Known rows, with every way that one mark hangs from another
q57{q327{q440}}: [ -1  -8  -7   2  -8   7  -7  -7  41  18 -11 -26  24 -22 -28  -8 -14  20
  -7 -30   4  21   6   6 -10  44  37 -24   3 -23  -2   1   6 -13  14  -9
  21  14  -2  20   5  13   2  19 -35   2 -27 -33  12 -31   5  33  18  -1
   0  15 -30 -15 -18  -4  -3]
q180{q153}: [  4  -7  -9  -2  -4  10  16   6  23  -2  -4  -9  20 -19 -21  -9 -11  15
 -21 -16  -6   9   4  -7 -27  45  32   6   6 -13  -7  18  -8   3  11   6
   7   8  -7  -7   1   0   5   9 -27 -10 -30   8   9 -15   2  33 -13   0
   3  10 -32  -2 -24 -10  -5]
q153{q327{q440{q608}} q595 q730}: [ -3 -10   1   7 -20  27   7  43   8  -2  31   1  44 -20   3  17  -8   5
   5 -14 -27  21  10 -24 -47  36  17   0   7  -9  10  20 -10 -49  -8 -13
   6  -8   5  -5  14  -9  -7   7 -29  17   7 -35   5 -48  14  41   9 -15
 -10  11  -3   5 -20  10  13]
q608{q440{q184 q327{q153}}}: [ 12 -12 -12   0  44 -24   8  -9  25  -4  -4  12  37 -23 -25  -4 -16   8
 -22   5  35   4   4  29   2  28   7   0  29 -23   0  16  16 -27  29 -11
  20 -26   3  26   0  -1  20  -4 -15 -31 -42  17   2  14  25  30  -3  -3
  -5   8 -15  -7  29 -31  -8]
q180{q153{q327{q440} q595 q730}}: [  4   7  -4  10 -30  21  12   9   3   2  28 -20  36 -12   3  17  -9   6
  -5 -25 -32  14   0 -21 -52  43  28   2   2  -6   0  27 -16 -25 -21 -11
   1   2 -11 -12  10 -11 -11  14 -35  -5  13 -12  18 -45   0  33   2  -7
   0  17 -20   6 -23   6   9]
q57{q184 q327{q153{q180} q440}}: [ 16   1 -20 -12  16  -6  -6 -39  26  20  -3 -15  24 -10  -1 -23 -24  22
 -18 -48  11  16   2  27   5  33   9 -30   5 -32   4  -2  22  -8   6 -13
  23  15 -11  29   2   6   8  18 -43   6 -39 -55  17 -24  -3  17  34 -14
  -8  29 -26 -22  -3 -11   5]
q153{q730}: [ 10 -13   1  -6  -1  20   2  29  15  -6   9 -10  33 -10  -7   6  -9  16
  -6 -17  -2  11   8  -4 -30  41  22   5  13  -1   9  19   5  -9  12 -10
  -3  -2   6  -1 -12   2  11   5 -19  10 -14  -5  22 -35   0  37  -3  -1
   4   8 -21   1 -15  -7   6]
q440{q608}: [ -5 -26  -4  -6   6  18  10  40  28  -4  -1  15  33 -27 -23  -8  -9  13
  -9  -3   0  12  16 -10 -21  39  24   6  13 -15  -2  16  -4 -18  24   3
  10  -2   9  -2   5   1   8   4 -18  12 -33 -13  -2 -19  15  41  -6 -10
  -7   4 -10  -4 -25  -6  -2]
q440{q184}: [ -3  -3   1  -1   7  -4  -1  14  28   0  -7   0  30 -24 -26  -5 -13  18
 -19  -5   9   6  15  11 -33  30  32   1   6 -16  13  14  16  -7  24  -5
  10   2  -3  12   3   6   5  10 -24 -13 -40   1   9 -19   7  39  -6  -4
  -4   3 -26   5 -11 -18  -6]
q440{q184 q327 q608}: [-18   0  -3   3  14 -11   9  25  28  -5 -16  29  42 -42 -30 -10 -13  13
 -11   4  11  -2  13   5 -15  28  15   4  13 -28   1  22  -1 -30  37 -16
  25 -12  15  10  18  -2  22  -1 -20  -5 -45   4 -21   9  40  47  -7 -22
  -7   0 -23   1  -7 -21  -5]
q440{q184 q327{q153{q595}} q608}: [ 13   4  -4 -10  30 -30  13   6   8  -2   1  42  54 -31  -8   4  -4  13
 -18  -1  15  -3  10  19 -24  20   2   6  30 -14  13  27   3 -34  18  -9
  11 -28   7   6  24 -17  16 -12 -27  -6 -39   6 -26  15  32  23  -2 -15
   2   9  -2   4  13 -28   2]
q940{q180{q153}}: [  4  -7  -7  -6  -5  10  35  -7  18  -3 -18 -12  26 -22 -19 -10 -16  23
 -31 -19  -5   2  10 -16  -7  48  21  12   7 -16  -6  26 -11   5  17  -9
   2   7 -14 -13 -14  -5  -9  14 -21   3 -24   6  11 -13  -4  38 -11 -12
  -6  21 -25  -5 -41 -23   1]
q313{q440{q184 q327{q153{q595}}}}: [ 10   2   3  -4  39 -38   6   8  14   2   6  21  40 -28  -6  15  -5   6
 -27   3  31  -3  -3  22 -18  20   9  -1  24 -10  21  30  14 -29  13 -11
  18 -30  -5  18  21 -17  14  -7 -29 -29 -30   1  -2   8  22  21   2 -13
   8  23 -11  -2  38 -33  -8]
q940{q180{q153} q608{q440{q184}}}: [  7 -16  -4  12   7  -7  48  -7  19 -19 -21 -20  35 -28 -32  -8 -35   7
 -52   1   2  -7  23  -9  31  38  12  19  12 -18  10  35   0 -24  28 -19
  19  -9 -16   1  -9  -2 -15  14   0 -18 -33  20  18 -14  11  61 -17 -23
 -25  19 -21  -5 -19 -33 -10]
q440{q327 q608}: [-11 -16  -7  -3  16   7  14  35  29  -5  -9  20  36 -36 -29 -12  -7  15
  -6  -5   7   9   8  -7  -9  39  14  -1  19 -23 -18  18  -8 -22  32  -4
  19 -14  19   2  10  -1  21   1 -17  12 -36  -4 -14  -1  34  40  -3 -18
  -6   3 -20  -6 -16 -11  -2]
q327{q153{q180 q730} q440}: [ 24  -9  12 -12  10  17  -5   7   2   1   3 -13  31  -4   5  11 -24  24
 -17 -28   7  11   6   5 -22  32  -1 -14  18  -7   8  27  -3 -11   0 -20
  10 -19   4   5 -17  -5  12  -7 -21   2 -14 -30  29 -18  -6  37  11 -13
   1  20  -1  -9  -3  -2  25]
q153{q180}: [ -1 -11  -1 -13  19   9   7  24  18  -1  -2 -16  21 -20 -12  -8 -24  27
 -31 -20   1  15   6   1 -29  35  16  -6   8 -13   3  18   8   4  18   2
   3 -11   1   8  -7   5   9   9 -16  12 -25 -17  24 -17   0  43   3 -14
  -7  14 -17  -8 -16 -11  11]
q313{q440{q327}}: [ -9 -18   2   1  23  -1   7  35  34   1  -4   1  24 -32 -27   0  -8   5
 -18   1  28   8  -4   1  -7  38  21  -2  16 -20  -3  24   2 -17  26  -7
  25 -14   6  16   7  -1  17   8 -20 -10 -30  -6  10  -3  22  40   1 -17
  -1  20 -27 -14   2 -17 -12]
q180{q153{q595}}: [ 10  -2 -11  -5   1  -9  24   6  11   0  11  -1  29 -18 -10   5  -8  15
 -28 -16 -18   7   4  -6 -42  38  30   5   8  -4   2  22  -8  -3  -1   7
  -2  -2 -13  -8  16  -6   3   8 -28   3 -18   9   8 -21   2  28  -8  -4
   5  15 -27   1 -17 -13   1]
q327{q153{q180 q730} q440{q184}}: [ 17  10  15  -2   3   0  -9  -4   4  -1  -7  -2  37  -9   3  10 -30  23
 -21 -19  13   3   9  18 -26  22   1 -10  11 -11  24  29   5 -19   3 -31
  18 -18   3  11  -9  -6   9  -6 -26 -20 -19 -21  21  -9   1  41   6 -17
   0  16  -7   0   9 -10  22]
q313{q440{q327{q153} q608}}: [  2 -25   0  -6  31   0   8  32  27  -2  -5  26  37 -31 -17   1  -2   2
 -12   9  31   4  -2   3  10  36   4   4  32 -19  -5  30  -4 -32  28  -7
  25 -19  13   9   7 -17  21  -9 -21 -12 -36 -13  -9  11  31  27  -5 -17
  -1  23  -4 -15  13 -18  -9]
q327{q153{q595} q440{q184}}: [ 23  -2  13  -3  16 -24  -1  -8   9   9   5   5  37 -16 -12  18 -10  12
 -16 -15  11   7  13  19 -35  20  23  -8  15  -7  26  22   8 -18  -3  -9
  11 -14 -12   9  14  -6  -5  -6 -36 -21 -31 -13   8 -13   3  27   6  -5
   7  10  -6   3   6 -17   2]
q313{q440{q184 q327{q153} q608}}: [ -5  -7  -1   0  29 -14   3  20  26  -2 -14  35  43 -36 -18   0  -7   1
 -19  18  35  -6   2  13   2  27   7   8  25 -25   8  34   3 -41  32 -18
  34 -21  10  16  18 -17  21 -11 -25 -31 -43  -8 -18  22  36  30  -6 -21
  -2  19  -8  -4  21 -25 -14]
q327{q153{q180 q595 q730} q440}: [ 33  -5  13 -13  15  -4   2   9 -10   3  16  -3  41  -3  15  24 -22  23
 -24 -30  -1  11   5   8 -34  25  -4 -14  17   4  23  30  -5 -16 -13 -18
   4 -31  -1   3  -3 -11   7  -8 -27  10   1 -33  30 -21  -5  34  14 -15
   7  23   2  -8   3  -5  28]
q57{q327{q153{q180}}}: [ 17   0 -17 -23  19   2  -1 -21  20   7  -5 -23  32 -14   1 -13 -19  34
 -31 -34  16  12  -4  24 -12  39   8 -20  23 -18   2   7  22   0  19   0
  -3   5  -4  22 -11   7  13   8 -29   7 -25 -22  14 -14  -8  12  16   3
  -4  25 -15 -13   5 -18  10]

Rows
[ 28  -8  -2 -24  37 -13  11   7  -1   2  16  -6  36 -10  11   4 -14  27
 -37 -25   6  11   4  15 -35  26   7  -9  23  -2  14  21  14   1   3   6
 -15 -26  -7   5  -2  -8   5  -4 -20  16 -17 -14  18 -12  -7  21   9  -9
   0  21   1  -5   6 -20  16]
q327{q153{q180 q595}}
[  9 -22   9 -10  18  11   4  18  14   5  -9   2  31 -18 -10  -1 -24  19
 -20 -14   9  14  12   2 -12  31   4 -12  17 -20   1  23 -10 -17  12 -10
  21 -20   7   3   0  -7  12  -8 -22   3 -31 -41   7  -4   9  41   7 -20
  -6  15   5 -11 -14  -2  15]
q327{q153{q180} q440{q608}}
[ -4   3  -7  -6  -7  36   1  28  10  -9  17 -29  33 -13  11  -3 -20  20
 -19 -25 -11  17  -1 -10 -42  41  11  -2   9 -12   2  20  14 -13   9  -8
 -12   0   3   6 -19   3   1  14 -17  18   3 -19  25 -44  -6  40   7 -11
 -15  15 -14   4 -18  -2  18]
q153{q180 q327 q730}
[-12 -10   9  11  -5   4   1  25  29   3 -18  13  33 -31 -33  -1 -21  12
  -6   2   1   6  23  -4 -24  27  28   0   0 -25   9  20  -7 -31  20 -18
  33  -4   7   7  20   1   4   3 -28 -19 -41 -25  -7 -11  24  53  -1 -21
  -8   0 -15   1 -19  -5  -2]
q327{q440{q184 q608}}
[-26  -3   2  13 -18  19  -4  23  32   3  -1  -1  32 -33 -25  -5 -10   3
   2  -3  -7  16  16  -9 -34  33  34  -1  -2 -31   3  16   3 -40  15 -14
  24   9   4   6  10   0 -10  10 -34 -16 -30 -27  -8 -29  21  49   4 -15
 -17   1 -12   8 -23   2  -6]
q153{q327{q440{q184 q608}}}
[ 12 -13 -25  -4   5   5  -1 -24  37  19  -1  10  35 -19 -13 -22 -10   8
   3 -32   8  18  12  14  13  36  14 -16   9 -33   4  -4  11 -31  11 -12
  32  22  -4  17  14   1   6  14 -49   2 -47 -53  -7 -28  14  11  24  -9
  -8  22 -20 -18  -8  -3  -8]
q57{q184 q327{q153 q440{q608}}}
[-21 -12   1   8   7  -5   6  44  33   0  -9  23  31 -33 -24  -2 -14   4
 -18  20  11   0  12  -7 -16  27  27  10   5 -19  15  29   4 -40  29 -12
  29  -7   7  17  25  -7   9   3 -24 -24 -32 -18  -4 -12  25  46  -6 -27
  -9  13 -14  -1   3 -16 -12]
q313{q440{q184 q608}}
[  4  -1   4  -3  31 -24  -3   3  27   2  -8  15  35 -30 -20   3  -6   4
 -19   6  43  -5  -3  23  -2  28  10   1  26 -20  10  30  15 -22  26 -17
  26 -17   2  17   5  -9  17  -5 -27 -34 -42   2  -3  16  20  25   0 -11
   4  20 -17  -6  29 -28 -13]
q313{q440{q184 q327{q153}}}
[ 34  -4   0 -17  24  -8   9   7  -2  -6  20  15  50 -12   7  19  -2  16
 -12 -21   9   7  -2  14 -28  31   0   0  32   4   9  26   2 -18   2 -10
  -6 -27   6   2  -3 -14  18  -9 -22  11 -12   5   7  -8  10  14   2  -4
  13  18  -6  -2  15 -22  12]
q440{q327{q153{q595 q730}}}
[ -7  -9 -11  11  31 -18  13  12  34  -3  -6   3  33 -32 -36 -10 -22  10
 -22   7  18   6   6  17  -4  28  15   1  16 -26  -3  14  10 -29  33 -13
  28 -23   5  25   9   4  18   6 -13 -23 -37  17   5   5  34  48   0 -14
 -11   2 -29  -7  14 -31  -8]
q608{q440{q184 q327}}
[  3   0  -4  -7  23 -12   3   4  21  -5 -12  35  46 -33 -19  -9  -4  13
 -13   2  25  -1  10  16 -11  26   6   5  27 -25   2  24   5 -28  31 -12
  19 -16  12   8   8 -10  20 -11 -24 -18 -50   7 -26  19  32  27  -7 -10
  -1   5  -7   2   8 -23  -4]
q440{q184 q327{q153} q608}
[-11 -17  -2   4  -5  19  11  35  17   4  23  -4  36 -27 -12   7  -6   3
  -2 -13 -19  25  11 -21 -45  36  28  -4   7 -16   2  14  -7 -35  -3   3
   9  -1   0  -3  20  -5 -13   9 -31  14 -12 -35  -1 -41  15  41  10 -14
 -12   9  -5   1 -26   9   1]
q153{q327{q440{q608}} q595}
[-18   4   2  17 -28  33  -5  29  23  -3   6   1  43 -22 -11   5 -17   3
   5  -4 -14  11  16 -14 -41  33  23   4   1 -21   8  24  -1 -51  10 -26
  20   4  10   4   8  -4  -3   7 -30 -15 -12 -28  -2 -40  22  50   2 -17
 -13   4  -9  11 -18   6   5]
q153{q327{q440{q184 q608}} q730}
[ 16  -5 -13   3  29 -14   5  -3  14 -11   3  15  44 -17 -10   7 -18   9
 -17   3  23   0   2  24   3  27  -6   5  32 -12   7  24  10 -38  21 -26
  17 -30  10  25  -6  -7  24  -7 -12 -29 -25  17   9   6  26  30  -4  -5
  -2  10 -14  -5  34 -28   3]
q608{q440{q184 q327{q153{q730}}}}
[ 20   7   0 -12  34 -38   5 -10   9   1   6  21  46 -23  -9   8  -3  18
 -21 -10  22   1   5  25 -25  21  11  -2  26 -11  12  23  15 -16  14  -8
   5 -25  -3  14  10  -8  12  -8 -29 -12 -35  14 -10   7  17  17   2  -4
  10  11  -7   3  20 -29  -1]
q440{q184 q327{q153{q595}}}
[ 19 -14   8  -7   3  -6  52   4   3 -14  -2 -18  38 -25 -14   1 -17  16
 -47 -25 -14   0  18 -21   5  42  15  12  17  -2  11  37  -9  -2   8  -3
  -3  -8 -18 -20  -7  -7 -21  14  -7  26 -20   8  17 -26  -3  43 -11 -19
  -9  25 -13  -3 -39 -25   0]
q940{q180{q153{q595}} q608}
[-11  -2 -12   8 -21  15  21  19  14   6  20  -3  34 -26 -11   3  -7   1
  -6 -13 -32  16   6 -29 -45  41  29   1   0 -20  -9  23 -22 -35  -7   0
  14  -1  -7 -11  27 -11 -11  10 -36  -1  -6 -22  -8 -31  15  36   1 -14
  -7  11 -13   2 -31   7  -1]
q180{q153{q327{q440{q608}} q595}}
[ 17   5 -11  -3 -12   4  21  13  -2  -7  20   1  38  -8   6  13  -9  17
 -20 -16 -26   2   1 -10 -46  39  19   8  12   5  10  26 -14 -15  -8  -5
  -4  -9  -6 -10  12 -12   5   5 -28   5   0  10  14 -31   0  28  -9  -7
   9  18 -22   3 -13 -11   9]
q180{q153{q595 q730}}
[ 18  -8  -2 -22  38  -4   5  -2  12  -1  -7  -1  31 -22  -8  -7 -16  26
 -28 -24  24   9  -3  19  -8  33  -4 -11  28 -19  -7  21   9   5  22  -3
   3 -23   6  10 -14  -3  22  -6 -16   8 -35  -5   7  13   8  28   6  -9
   0  17  -7 -11   4 -21  11]
q440{q327{q153{q180}}}
[ 22  -5 -31 -14  18  -2  -2 -35  33  12   8  -3  30 -10  -4 -26  -3  15
  -9 -39  15  17   2  26   1  38  20 -15  17 -23   4  -8  35  -5  15   0
   5  28 -12  22  -5   9   8  19 -43   8 -45 -26   9 -32  -8  -3  20   7
  -2  24 -28 -13   2 -17 -10]
q57{q184 q327{q153}}
[-10  20  -3  16 -41  21  -1  -5  18  -3   9 -15  33 -17 -10   7 -15   6
  -3 -15 -20   4   4 -11 -42  41  32   8  -6 -20   4  26  -7 -32  -4 -27
  19  15  -6   0   4  -4  -5  13 -34 -32  -7  -3   8 -35   6  43  -2  -7
  -4  11 -27  13 -22   1   3]
q180{q153{q327{q440{q184}} q730}}
[  1   3 -20  -2 -10  11  20   7  12   0  28 -16  31 -19  -3   3  -3   9
 -19 -18 -25  16  -3 -14 -52  45  34   5   7 -10  -6  18   2 -10  -5  14
 -12   8 -15  -8  12  -5 -11  14 -31   2  -6   5   6 -38  -2  21  -5   1
  -6  14 -20   6 -23  -5  -4]
q180{q153{q327 q595}}
[-10   8  -4   8 -11 -10 -13 -13  41  16 -17 -17  27 -28 -29  -4 -24  20
 -11 -21  11  12  10  16 -15  34  37 -17  -3 -29  11   6  15 -22  19 -20
  30  14  -4  25  13  14   1  19 -37 -21 -34 -25   7 -25  14  33  18  -2
  -2  10 -37  -6  -9 -13  -5]
q57{q327{q440{q184}}}
[ 16  12  -3   0 -11  -1 -18 -28  24   8 -10  -6  41 -12  -3   8 -18  21
  -2 -24  16   3   6  25 -12  32  17 -14  12 -15  20  14  13 -33   6 -35
  20  12  -1  20  -2   3   6   4 -37 -28 -21 -20   7 -22   2  20  14   2
   6  18 -20  -3  11 -12   5]
q57{q327{q153{q730} q440{q184}}}
[  9  -3  -7  -5  -5  21   7  29   3  -7  38 -20  40 -11  11  14  -3   9
  -6 -23 -22  19   1 -13 -60  39  24   2  11   3   9  18  11 -22  -6   0
 -20  -1  -4  -3  -5  -2  -8  14 -26  22   7  -9  19 -55  -4  25   4   1
  -4  14  -9  10 -12  -3   9]
q153{q327 q595 q730}
[ 13  -1   1 -12  14  -2  14  35  -5  -7  16  -4  38 -10  15  13 -25  30
 -32 -26 -16  10   4  -2 -45  29   7  -6  10   5  20  28   4 -13   0  -9
  -9 -24   3   3   0  -4  10   4 -15  26   6 -16  26 -31   0  39  10 -19
   1  18 -12  -2  -5 -13  26]
q153{q180 q595 q730}
[-15   1   3   7  20 -19   1  23  34   1 -14  10  28 -38 -31   1 -15   7
 -20  10  28  -2   1  10  -7  30  25   1   9 -24   8  30  10 -25  30 -20
  34 -12   4  24  17  -1  16   5 -22 -29 -34   0   3   6  29  42   0 -21
  -2  14 -32  -7  14 -24 -14]
q313{q440{q184 q327}}
[  8  -3 -14  -4  47 -27  11  -5  15  -5  -7   8  37 -23 -12  -9 -30  18
 -40  -3  33   2   3  33   4  23  -9  -6  26 -26   0  20  17 -23  28 -16
  19 -38   5  33  -4  -4  26  -4 -10 -25 -34   6  10  23  25  38   4 -18
 -10  14 -12 -12  31 -34   6]
q608{q440{q184 q327{q153{q180}}}}
